Each row comes from the steps of one path. Every step used is in the known rows, and no mark comes twice. Write the path behind each row, first mark first.
Known rows
suzam, risevoz: [  4   1   0  -5  17   1 -10   2   8   0  -6   2   4  -9  -2   1  -2  -5
  11   2   1 -14   1  -4   1   3   3   2   7   0   0   2   1  -3   2   1
  -4]
kudif, faname, papeg, kaba: [  0  -2  17  -7 -30 -13  -6   9 -17  16   5  -2   3  15  13  -2   6  15
  21  -2  -4  25   1  -5   4  12  -7   6  -4   7  -5  -8   1  -2   3   1
   5]
risevoz, nilike: [  1  -2   2  -1   6   6  -5  -3   7  11 -10  -3  -2  -2   7   2  -9  -1
  12   1  -3 -13   3   2   0   7   2  -4  -3   2   3   1   2  -3  -1  -1
  -8]
faname, kudif: [ -1   0   3  -9 -16  -2   6   1  -2  -8  13  -4   3   5  -2  -2  13   3
   6   0  -1   1  12  -2  -1   2  -2  -4   0   0   2  -2  -1  -3   0   3
  -3]
nilike, luva, muno: [ -8  -1   2  -7  30 -12 -10  -2   3  -3  10   5   9  -3   1  -3  11 -11
  -1  -2  -6  -7  -5  -5   3  -5  -3   2   2  -5   8  10  12   3  -3   3
 -12]
risevoz, suzam, luva, muno: [ -5  -4   3  -3  50 -10 -14  -1   6   4  21   2   5  -9   5   2  25 -16
  11   0  -5 -25  -3  -5   4  -9  -4   2   2  -5   8  18  12   3  -3   9
 -10]
mebud, risevoz: [  2   0  -3  -1   3  10  -3   1  10   5   2  -7  -1  -3  -1   0 -13  -3
   0   7  -1 -15   6   0  -2   7   1  -2   4   4   3   3  -2   1   2   3
  -3]
papeg, kaba: [ 4 -1  7 -3 -4 -6 -3  2 -5  0  1  2  2  5  2  0  6 10  5 -2  0  9  3  1
  1  4 -3  5 -4  2 -3 -2 -1  1  2  2  2]
fazubif, mebud, risevoz, nilike, luva, muno: [  2  -2   0  -8  47  14 -12  -3  24  14  12  -2   4  -9   3  -4   0 -20
   1  10  -6 -53   6  -4   0  10   6  -6   2   6  16  20  15  -3   1   5
 -21]
luva, suzam: [ 6  2  4  5 21 -7 -3  0  3 -1  0 -1  0 -5  1  1  2 -6  2  4  1 -5  3  3
  0 -4  1  3  2  0  4  4  3  0  1  2 -7]
kudif, faname, fazubif, mebud, risevoz: [  6   4   5   5  -9  22  10   5   6   1  19  -1 -14   4  -1  -1  -7 -10
  -1   9   0 -42   0  -7  -7  10   9   0   2  13   9   8   5  -4   5  -8
   7]
faname, fazubif, suzam, luva, nilike: [  6   4   1  13  52 -10  -7  -1  11  -2  23   6 -13  -5   5  13   8 -21
  12   3  -2 -35   4   1  -8   2  13  11   5   5  14  14  16  -4   4   1
  -9]
fazubif, mebud: [  6   1  -1   2   6   9   7   2   4   2  10   3  -3   0  -4  -3  11  -5
  -9   4   5 -18   2  -1   0   1   7  -1  -1   4   3   6   3  -3   2   0
   2]
mutad, dodis: [ 3 -1  3 -1 10 12  3 -1  3  3 -4 -1  1 -6 -2 -1  3 -1  1  1 -1 12  3 -5
  0 -2  1  3 -1  3 -3  2  2  3  1 -4 -6]
suzam, risevoz, nilike, luva: [  4  -1   0 -10  47   1 -17  -2  18  11 -19   5   8 -17   7   2  -3 -11
  23   1  -6 -29   5  -6   3  11  -8  -4   4  -3   7   7  14  -7   1   1
 -23]
risevoz, nilike, luva, muno: [ -6  -4   3  -9  37  -6 -16  -5  11   7   1   2   8  -6   8  -1   2 -12
  12  -1 -10 -21  -2  -3   3   2  -2  -3  -1  -3  10  11  15  -1  -3   3
 -19]
muno, fazubif: [ 5  3  3  5  6 -4 -6 -1  0 -3  6 -1  5  0  0 -2 -4 -5  1 -1  0 -3  0  1
 -6 -6 -6  1  4 -1  4  1  4 -3  0 -2  5]
faname, fazubif: [ -1   3   1   3  -6   5   6  -2   0 -19   8   2  -7   3  -2   5  -4  -3
   1   1  -2 -14  -2  -4  -5   0   7   5  -1   1   3   2   2  -2   0  -8
   7]
nilike, luva, suzam, risevoz, mebud: [  9   2   2  -4  78  -5  -8   2  23  -6  -1   7   6 -22  -2   0  20 -23
   9   4  -1 -31   3  -9   4   2 -13  -2   8  -6  10  12  17  -4   5   2
 -21]
fazubif, suzam, luva, rutub: [  9   2  -6  12  60 -13   2   2   3  14  34   4   0 -10  10   6  24 -12
  10   5   0 -23   5  -2   0   0  -4   8   1   6   4  17  17  -1   5  12
  -6]
mebud, risevoz, nilike: [  4  -2  -1  -3   9  17  -8  -2  17  15  -8 -10  -3  -6   6   2 -21  -4
  11   8  -4 -29   8   2  -3  14   2  -6   0   6   6   4   0  -3   1   2
 -10]
muno, luva, nilike: [  5   3   0   5  27 -18 -15  -3   8  13   4   6  -8  -7   0   6   8 -14
  12   4  -2 -14   5   3  -6   1   7   4   7   2   9   1   6  -3   4   2
  -7]
muno, fazubif, mebud, risevoz, dodis: [ 16   6  -2   3  27  27 -10  -1  17  -1   5  -6   5 -10  -9  -4   8 -19
   6   9   1 -30  11  -2  -4   2   1  -6   0   7   5  11   3  -5   3   0
   4]
kudif, faname: [ -1  -1   6   1 -12  -3   0   5  -8  12   0   1  -2   4   7  -3  -1   2
   8  -3  -2   6  -6  -2   1   3  -4  -2   1   3   0  -3   2   0   1  -3
   2]
mebud, risevoz, suzam, luva: [  4  -2  -3   0  46   7  -7   0  15  12   9  -4  -2 -14   5   4  12 -13
  11   7  -2 -37   8  -4   1   3 -11  -3   3   0   8  14   9   0   2  10
 -12]
mebud, risevoz, suzam: [  2  -1   1   1  20  12  -7  -1  12   5   1  -7  -5  -9   1   0   5  -9
   9   7  -1 -32   8   1  -3   4 -10  -4   1   3   5   9  -3   1   2   3
  -6]
kudif, faname, fazubif: [ -2   2   8   4 -18   3   6   3  -8  -6   8   3  -9   7   4   1  -4  -2
   9  -2  -4  -8  -9  -6  -4   3   2   3   0   4   3  -1   5  -2   1 -11
   9]
mebud, risevoz, suzam, luva, muno, fazubif, faname: [ -6  -2   5   2  38   4 -21  -2  15  17  34  -8  12 -16   8  -3   6 -28
  12   2  -6 -43   2   0   0 -11 -11   0  18   0  18  23   9   6  -5  20
  -2]
faname, fazubif, mebud: [  4   4   1   5   0  15  12   0   3 -16  17   5 -10   3  -6   2   7  -9
  -8   4   3 -31   0  -5  -5   0  14   4  -2   6   6   8   4  -5   3  -8
   9]
kudif, faname, fazubif, muno: [ -4  -2   7  -1 -14  -4   6   2  -2  -1  20   4 -12   4   7   1  -1  -2
  11  -1  -2 -17 -15  -4  -4   0  17   5  -1   3   5  -1   5  -4  -2   0
   9]
risevoz, nilike, luva, suzam: [  6   0   5   1  50  -7  -9  -4  13  10 -13   1   3 -12  10   3   2 -12
  14   4  -6 -21   7   1   2   4  -9  -3  -2  -2  11   8  16  -4   1   3
 -25]
risevoz, mebud: [  0  -2  -1  -1  16   7   5   1   8  -4   8   0  -3  -3  -3  -1  10  -6
  -4   0   1 -10  -3  -4   1   2  -4  -5  -1  -2   0   3   2   0   2  -2
   0]
nilike, luva, muno, fazubif: [ -3   2   4  -2  37 -16 -17  -3   3  -6  16   4  14  -4   1  -4   8 -16
   1  -2  -6 -10  -5  -4  -3 -12 -10   3   6  -5  11  11  15   1  -3   1
  -8]
kudif, faname, fazubif, mebud, risevoz, nilike, luva, rutub: [  2   4   4   4  40  16  10   0  14  11  23   4  -8  -7  11   3   3 -18
  16  11  -7 -66   6 -11  -6  20  -4  -3   1  13  14  18  24  -8   6  -3
 -10]

Which path is each row?
[-10   0   8   3  -9  -3 -14  -2   0   4  24  -4  13  -2   4  -8  -4 -15
   0  -6  -4  -6  -5   4  -1 -15  -2   3  14   0  10   8   0   5  -7   9
   9]
luva, muno, fazubif, faname
[  2   0   3   1  61  -3 -24  -2  15   6  28  -5   8 -13   4   1   8 -24
  11   7  -6 -45   3  -4  -4  -9 -10   1  10  -1  16  22  14   1  -1   9
  -9]
mebud, risevoz, suzam, luva, muno, fazubif
[ -2  -1   1   2  63  -2 -14  -2  21  13   8  -3  -6 -16   5   9   7 -21
  17   8  -3 -43  12   0  -2   7  -3  -1  11   2  13  16  10   0   3  12
 -20]
mebud, risevoz, suzam, luva, nilike
[ 15   2   2   5  32  11 -14  -1  16  -1   0   1  -9  -8   6   6  -7 -15
  28   5  -3 -50   4  -1  -8  10   9   5  -2   8   8  10   5 -10   5  -8
  -7]
faname, fazubif, suzam, risevoz, nilike
[ 17   2  -1  -2  52 -23 -20   1  19  15  12   8  -2 -22   1   2  14 -17
  21  10   1 -38  -1   0  -2  -6  18   9   7   1  10   6   8  -9   3  14
  -9]
fazubif, muno, luva, suzam, risevoz
[ -3   0   0   1  43 -14  -8  -1   9   8   7   5  -2  -8   4  10   3 -12
   7   1  -2 -10   4   0   0   3   7   3  11  -1   9   7  13  -1   1   9
 -14]
suzam, luva, nilike
[ 13   4   5   5  46 -11 -29   2   9   1  20   1   8  -9   1  -4   2 -21
  15   2  -1 -30  -1   1  -7 -10   4   9   9   4  10  16   6  -4   2  -1
  -3]
luva, muno, fazubif, suzam, risevoz
[  8   1   4   6  34  19   5   5  10   9  27   2 -14  -6   5   3  16 -20
  11   9  -1 -63   2 -11  -3   7  -2  -1   2   8  14  19  16  -4   5  -1
  -1]
kudif, faname, fazubif, mebud, risevoz, suzam, luva
[ 11   0   0  -1  57  12 -18  -2  23  18  30  -4   7 -10   5   0  -7 -24
   4  12  -4 -58   5  -4  -4   2  11  -2   9   7  20  23  19  -5   1   8
 -12]
suzam, luva, muno, fazubif, mebud, risevoz, nilike
[ 13   4   3   1  68 -17 -30   1  12   2  17   7  13 -14   1  -5  13 -26
  15   1  -4 -33   0  -2  -5 -10  -8   8   9   0  14  19  17  -4   2   1
 -14]
nilike, luva, muno, fazubif, suzam, risevoz
[  8   1   2  -1  54   3 -11  -3  23  14 -11  -6   2 -16   8   2  -9 -15
  15  11  -6 -36  12   1   0  11  -8  -5   2   3  15  11  14  -4   3   6
 -27]
mebud, risevoz, nilike, luva, suzam
[  8   3   2  -4  62 -13 -13   1  14  -2 -10   6   9 -19   1   1   9 -16
  13   4  -1 -22   5  -5   3   0  -9   3   9  -4   9  10  15  -4   3   4
 -21]
nilike, luva, suzam, risevoz
[  2  -3   0   1  42  -4  -5  -1   5   8   7   3   0 -10   6   4  23 -10
  12   0  -1 -22   2  -4   3  -4 -12   0   0  -4   5  11  11  -1   0   7
  -9]
risevoz, suzam, luva
[  9   3   6  13  -4   0   2   5  -7   3  17   2 -14   7   8   0   3  -7
  14   0  -1 -18  -6   0  -7   2   2   6  -6   8   5   5   5  -3   4 -11
   7]
kudif, faname, fazubif, suzam
[  1   3   1   4  26 -19  -9  -5  14   0  24   9 -18  -6   0  10   8 -17
  15   6  -3 -39  -4   1 -11  -1  28  10   5   3  14   3   8  -7   1   5
   0]
faname, fazubif, muno, luva, nilike
[  7  -2  -2   3  47 -13 -15   2   5  12  30   2   3  -4   6   1  15 -16
   5   1  -2 -19  -3   0   1  -7   7   8   0   2   9  18  13   2   1   9
  -9]
fazubif, suzam, luva, muno
[  1   1   2  -5  40  20  -5  -4  24  -6  20   0  -3  -6   0   1  -3 -24
   3  11  -8 -67   4  -8  -4  10  12  -1   1   7  19  22  17  -4   1  -3
 -14]
faname, fazubif, mebud, risevoz, nilike, luva, muno
[  5   1  -1   6  42  -7  -9   0   5  -7  38   4  -4  -1   4   6  12 -20
   6   2  -4 -33  -5  -4  -4  -7  14  12   0   3  12  20  15   0   1   1
  -2]
faname, fazubif, suzam, luva, muno
[  7   2   1   2  46  -5 -10   0   7   3  37   6   9  -4   0  -2  14 -20
  -7   3   0 -29  -3  -6  -2 -13   8   4   9   1  14  19  19  -2   0   6
  -1]
suzam, luva, muno, fazubif, mebud
[  9   3   3   7  51 -18 -21  -2   4   3  23   4  10  -5   4  -6  16 -22
   5  -1  -4 -20  -2   2  -6 -12 -11   7   1   0  13  16  16  -1   0   1
  -9]
nilike, luva, muno, fazubif, suzam
[  6   3   2   7  19  26   6  -1  16 -11  19  -2 -15  -5  -5   2  11 -17
   2  11   1 -64   8  -5  -8   4   3  -1  -2   9  10  17   2  -4   5  -5
   2]
faname, fazubif, mebud, risevoz, suzam
[  3  -1  -1  -7  34   8  -5   2  16  -5   2   2   1 -13  -4   0   8 -11
   7   1   1 -24  -2  -9   1   5  -3  -3   7  -3   1   5   3  -4   4  -2
  -5]
suzam, risevoz, mebud
[ 12   2   6   6  30   8  -4   8   9  -2  18   4 -13  -6   3   0  11 -18
  20   1   0 -41  -8  -9  -6   8   0   3   1   6   6  10   9  -6   8 -12
   2]
kudif, faname, fazubif, suzam, risevoz, mebud
[  6   4   1  -1  45   3 -12  -1  16   1  28   1  10  -7  -5  -7   6 -24
  -8   9  -2 -43   3  -5  -5  -5  -2   0   9   4  18  20  16  -2   2   4
  -9]
nilike, luva, muno, fazubif, mebud, risevoz
[ -9  -2   8 -12   8   5 -17  -5  17  13  26 -13  19  -8   8  -9  -2 -21
  18   1 -12 -37  16   0  -3   3 -12  -8  13   2  22  14  12  -1  -5  16
 -15]
mebud, risevoz, nilike, luva, muno, fazubif, faname, kudif
[ -4   1   8  -2 -32   0   1  -1  -3   1  24  -7  12   2   2  -8   8  -6
   7  -6  -2  -1  12   2  -4  -7 -11  -3  10   0   9   0  -1  -1  -4  11
   8]
muno, fazubif, faname, kudif
[ -9  -3  11  -5  18  -9 -13  -2   3   5  45  -6  16  -7   7  -6  32 -22
  19  -6  -7 -26   9  -2   0 -16 -15  -1  13  -4  17  18  11   2  -7  20
  -3]
risevoz, suzam, luva, muno, fazubif, faname, kudif
[ -9  -2   7  -8   2 -10  -9   0   1   5  46  -4  19  -2   5  -6  15 -16
   8  -5  -6 -10   6  -3   1 -13  -3   1  16  -3  15  13  12   2  -7  20
   0]
suzam, luva, muno, fazubif, faname, kudif
[ -2   0  -3  -2  52   5  -2  -5  18  14   6  -2   4 -15  10   5  -2 -11
  16  10  -9 -40  12  -5  -1  16 -12  -5   2   5   9  13  16  -3   3   8
 -20]
mebud, risevoz, nilike, luva, rutub
[ 10   0   4   5  57 -11 -27  -5  11  13  13   1   9  -7  11  -4   6 -23
  17   0  -7 -32   1   4  -7  -5 -10   2  -2   1  16  17  19  -5   0  -1
 -17]
risevoz, nilike, luva, muno, fazubif, suzam
